Each row was made from one walk, in order. Every step used is in the known rows, and no mark comes twice. Write each row's walk.
Known rows
lemomo, kupi, solobuf, dubu, betari, nuzulab: [ 0.07  0.24  0.38  0.27  0.82  3.00  2.31  0.05 -2.01  0.47 -0.01 -1.90
  0.88  0.44 -2.64  0.40 -2.09 -0.54  1.61  0.34 -0.22]
danab, dubu, solobuf, kupi, lemomo: [-0.83  0.15  0.76 -1.15  0.05  0.76 -2.09 -2.37 -0.72  0.98 -2.17  2.14
  0.57 -4.75 -2.10  2.03  1.23  0.11  1.26  1.42 -2.35]
lemomo, kupi: [ 0.55 -0.50 -2.85 -0.10  0.06 -0.80 -2.16  0.07 -0.10 -2.88  2.64 -0.72
 -0.67 -0.36 -5.34  1.21 -2.68  0.03 -0.51 -0.48  0.96]
betari, dubu, solobuf, kupi, dizapet: [ 0.69 -0.90  1.28  0.08 -0.45  1.92 -0.03 -2.48 -2.00  2.68  3.41  1.49
  0.68 -1.70 -5.45 -0.07  1.85 -0.11 -0.34  0.81 -2.78]
dubu, danab: [-0.63  0.05 -0.35 -0.86 -0.30 -0.32 -1.25  0.22  0.95 -1.59  1.05 -0.83
  0.40  2.64  1.41 -2.05  2.25  0.86 -1.29 -1.15  1.82]
solobuf, kupi: [ 0.59 -0.76  0.67  0.30 -0.99 -0.87 -1.94 -1.09  0.89 -1.05  4.45  0.22
 -1.56 -1.74 -3.14  0.13  1.48  0.13 -1.74 -0.14 -0.32]
kupi, dizapet: [ 0.32 -2.02 -0.45  0.38  1.11 -2.41 -2.28 -2.88 -2.95 -2.41  2.07 -0.36
 -0.60 -0.20 -2.26 -1.95 -0.83  0.97  0.30  0.40 -0.24]
zazasas, nuzulab, danab, dubu: [ 0.51  0.18  1.13 -0.03 -1.63 -2.08 -1.54  1.41  0.70  0.85 -6.16 -0.98
 -0.43  0.33  8.89 -1.13 -0.01  0.44 -1.28  0.10 -0.17]
nuzulab, danab, dubu, betari: [-2.07  0.53  1.52  0.19 -1.04 -1.38 -0.13  1.06  3.37 -1.09 -0.68 -0.08
  0.64  1.45  6.68 -0.79  0.17  0.62 -0.67 -1.76 -0.36]
zazasas, nuzulab, danab: [ 1.28 -0.87  0.25  0.76 -2.52 -2.70 -0.42  1.69  0.28  0.09 -3.31 -2.26
 -0.97  1.62  7.62 -2.38  0.85  0.70 -2.07  0.07  2.24]
kupi, solobuf: [-0.37 -0.34 -0.22  0.11  1.18 -2.32 -0.31  0.57 -1.71 -1.70 -0.37 -0.39
 -1.31 -0.56 -0.27 -1.08  0.06  0.38  1.34  0.54  1.14]
nuzulab, danab: [-0.13 -0.95 -0.51  1.20 -1.62 -3.52 -0.53  1.08  1.85 -2.03  1.03 -0.93
 -1.14  2.17  3.17 -1.46  0.88  0.55 -2.29 -0.46  2.02]
kupi, solobuf, dubu: [-0.98 -0.30  1.88  0.72  0.97  0.61  1.24 -0.41 -2.11 -0.35 -0.44 -0.53
 -0.71 -0.17 -0.27 -0.50 -0.66  0.17  1.31  1.16 -0.08]
dubu, lemomo, kupi, solobuf: [-0.71  0.07 -3.65  0.09  0.74 -1.34  1.64 -1.29  0.72 -0.92  2.15 -0.71
 -0.24 -0.35 -6.71  1.35 -3.36 -0.17  2.71  0.01  3.27]
betari, dubu, lemomo, kupi, dizapet: [ 0.43 -0.60 -3.02  0.60  1.08 -0.60  1.40 -2.81 -0.31  0.22  4.74  0.13
  0.71  1.52 -8.59  1.52 -4.25 -0.47  1.14 -0.26  0.72]
betari, nuzulab, danab, dubu: [ 1.17  0.48 -0.11 -0.02  0.26 -1.69 -1.52  2.17  0.62  0.25 -4.05  0.33
 -0.30  1.11  4.69 -0.51  1.52 -0.58 -2.03  0.05 -1.03]
zazasas, nuzulab, danab, dubu, lemomo: [-0.05  0.49 -0.04 -0.01 -1.67 -2.00  0.30  0.63  2.25  1.71 -4.90 -0.76
  0.04  0.61  7.32 -0.56 -0.61  0.26 -0.28 -0.26  1.45]
betari, nuzulab, zazasas: [ 3.61 -0.80 -2.34 -0.11  1.01  0.04 -1.17  1.81 -2.45 -0.94 -0.39 -0.06
 -1.99  1.53  1.93 -1.18  1.10 -0.01 -1.66  0.70  1.77]
dubu, betari, nuzulab: [ 0.76  0.23  0.14 -0.50  0.62  1.18  0.81  2.76 -0.37 -1.24  2.09 -0.63
  0.60  1.42  2.33 -1.83  1.90 -0.10 -0.19 -1.68  0.50]
zazasas, nuzulab, danab, dubu, solobuf, kupi: [ 0.38  0.27  2.32 -0.40 -3.21  0.54 -1.23  0.04  1.10  3.67 -5.56 -0.22
  0.20 -2.21  6.67 -0.58  2.45  0.34 -1.29  0.70 -1.44]
danab, dubu: [-0.79  0.76  0.11 -1.00  1.48 -0.71 -3.07  0.73  0.34 -1.82 -1.57  1.70
 -0.40 -1.47  0.80  0.91 -0.90  0.07  0.23 -0.59 -1.98]

Which walk is each row?
[ 0.82  0.91  0.12 -1.15  1.57  2.14 -0.69  1.63 -0.27 -0.26 -1.73  0.91
  0.19  0.56  5.35 -0.34  0.21  0.12  0.29 -1.00 -1.17] | danab, dubu, betari, nuzulab, zazasas
[ 0.83 -1.72 -0.08  0.70 -0.52 -3.02 -1.22 -3.05 -1.07 -1.75  2.94 -0.42
 -1.53 -2.10 -3.57  0.87  0.53  0.33 -0.65  1.47  0.99] | solobuf, kupi, lemomo
[-1.62  0.17  2.35  0.10  0.42  1.55  1.58 -1.06 -1.16  0.57 -1.36 -1.27
  0.43  1.78  1.59 -1.68  1.01  0.59  0.76  0.72  0.74] | kupi, solobuf, dubu, danab
[-0.47 -0.32 -0.34  0.65  0.65  1.09  0.60 -1.25 -1.77 -0.71  0.27 -1.35
 -0.37 -0.62 -4.85  1.33 -3.42 -0.15  1.34  1.13  0.09] | lemomo, kupi, solobuf, dubu
[-0.25  1.42  1.08 -1.39  1.68  1.64 -0.84  2.19  0.25 -0.43 -1.61  0.95
  1.13 -0.31  3.53 -0.19  0.73 -0.30  0.57 -1.60 -2.33] | danab, dubu, betari, nuzulab
[-0.85 -0.05 -1.68  0.63 -0.15  2.26  2.13 -1.83  1.37 -0.44  3.91 -0.32
  0.48  0.48 -6.51  2.16 -3.79 -0.35  0.90 -0.25  1.44] | solobuf, dubu, lemomo, kupi
[-1.59  0.14  0.60  0.70  0.93  0.67  3.40 -1.25 -0.43  0.51  0.81 -0.18
 -0.17  0.12 -2.10  0.05 -1.42 -0.05  2.53  0.80  1.59] | kupi, solobuf, dubu, lemomo
[-1.46  1.18 -1.40 -0.99  1.43 -0.62 -0.76 -0.23  2.24 -0.83 -0.09  2.06
  0.23 -1.09 -1.32  1.59 -1.69 -0.12  1.56 -1.07 -0.03] | danab, dubu, lemomo
[ 0.72 -0.60  0.31  0.19 -0.59  0.98  0.96 -1.18 -1.52  1.88  2.18  1.30
  0.35 -1.65 -4.72  1.54  1.73 -0.38 -0.05  1.39 -0.89] | betari, dubu, solobuf, kupi, lemomo
[ 1.17 -0.20  0.43 -0.05 -0.98 -0.80 -0.71 -0.70 -0.46  2.57 -4.74  0.55
  0.39 -1.72  2.04  0.60  3.16 -0.59 -1.01  2.02 -1.27] | betari, nuzulab, danab, dubu, solobuf, kupi, lemomo
[ 1.05  0.54  1.09 -0.39 -1.32  0.94 -1.18  0.78  0.90  3.05 -3.48  1.12
  0.38 -1.51  2.25  0.05  4.02 -0.70 -1.96  0.69 -2.32] | betari, nuzulab, danab, dubu, solobuf, kupi
[-0.03  0.60 -2.91  0.40  1.15 -0.49  2.86 -0.31  0.50  0.72  2.87  0.06
  0.20  1.22 -7.17  2.21 -3.49 -0.91  1.88 -0.13  1.77] | betari, dubu, lemomo, kupi, solobuf
[ 0.57  0.20  0.91 -0.21 -0.95  2.73  0.41  0.42  0.04  2.38  3.41  1.79
  0.31 -1.40 -4.36  0.87  2.56 -0.53 -1.04  0.11 -1.97] | betari, dubu, solobuf, kupi
[-0.15 -0.04  0.64  1.19 -0.65  1.51  3.08  0.08 -0.51  1.01 -0.60 -2.69
  0.87  1.96  0.29 -0.23 -1.53 -0.40  0.56  0.46  0.56] | lemomo, kupi, solobuf, dubu, betari, nuzulab, danab
[-1.94  1.17  1.33 -1.14  1.04  0.90 -1.11  1.06  1.42 -1.70  0.19  1.12
  0.90 -0.57  3.08  0.12 -0.62  0.44  1.06 -2.09 -1.77] | danab, dubu, betari
[ 0.72  0.75 -0.07 -0.66 -0.34  0.52 -0.97  2.40  0.19  1.87 -5.18  1.06
  0.72 -0.20  4.09 -0.56  3.08 -0.56 -1.19  0.37 -1.43] | betari, nuzulab, danab, dubu, solobuf
[-1.66 -0.08  2.61  0.50 -0.28  3.27  2.12  0.34  0.53 -1.23  3.78 -0.54
  0.87  1.31  1.49 -0.82 -0.35  0.49  0.19 -1.36 -0.41] | solobuf, dubu, betari
[ 0.07  0.46 -1.81  0.32  0.84 -0.45  2.26  0.87  1.44  0.07  4.42  1.22
  0.06  2.07 -3.82  1.05 -1.20 -0.60  0.16 -1.10  1.49] | betari, dubu, lemomo
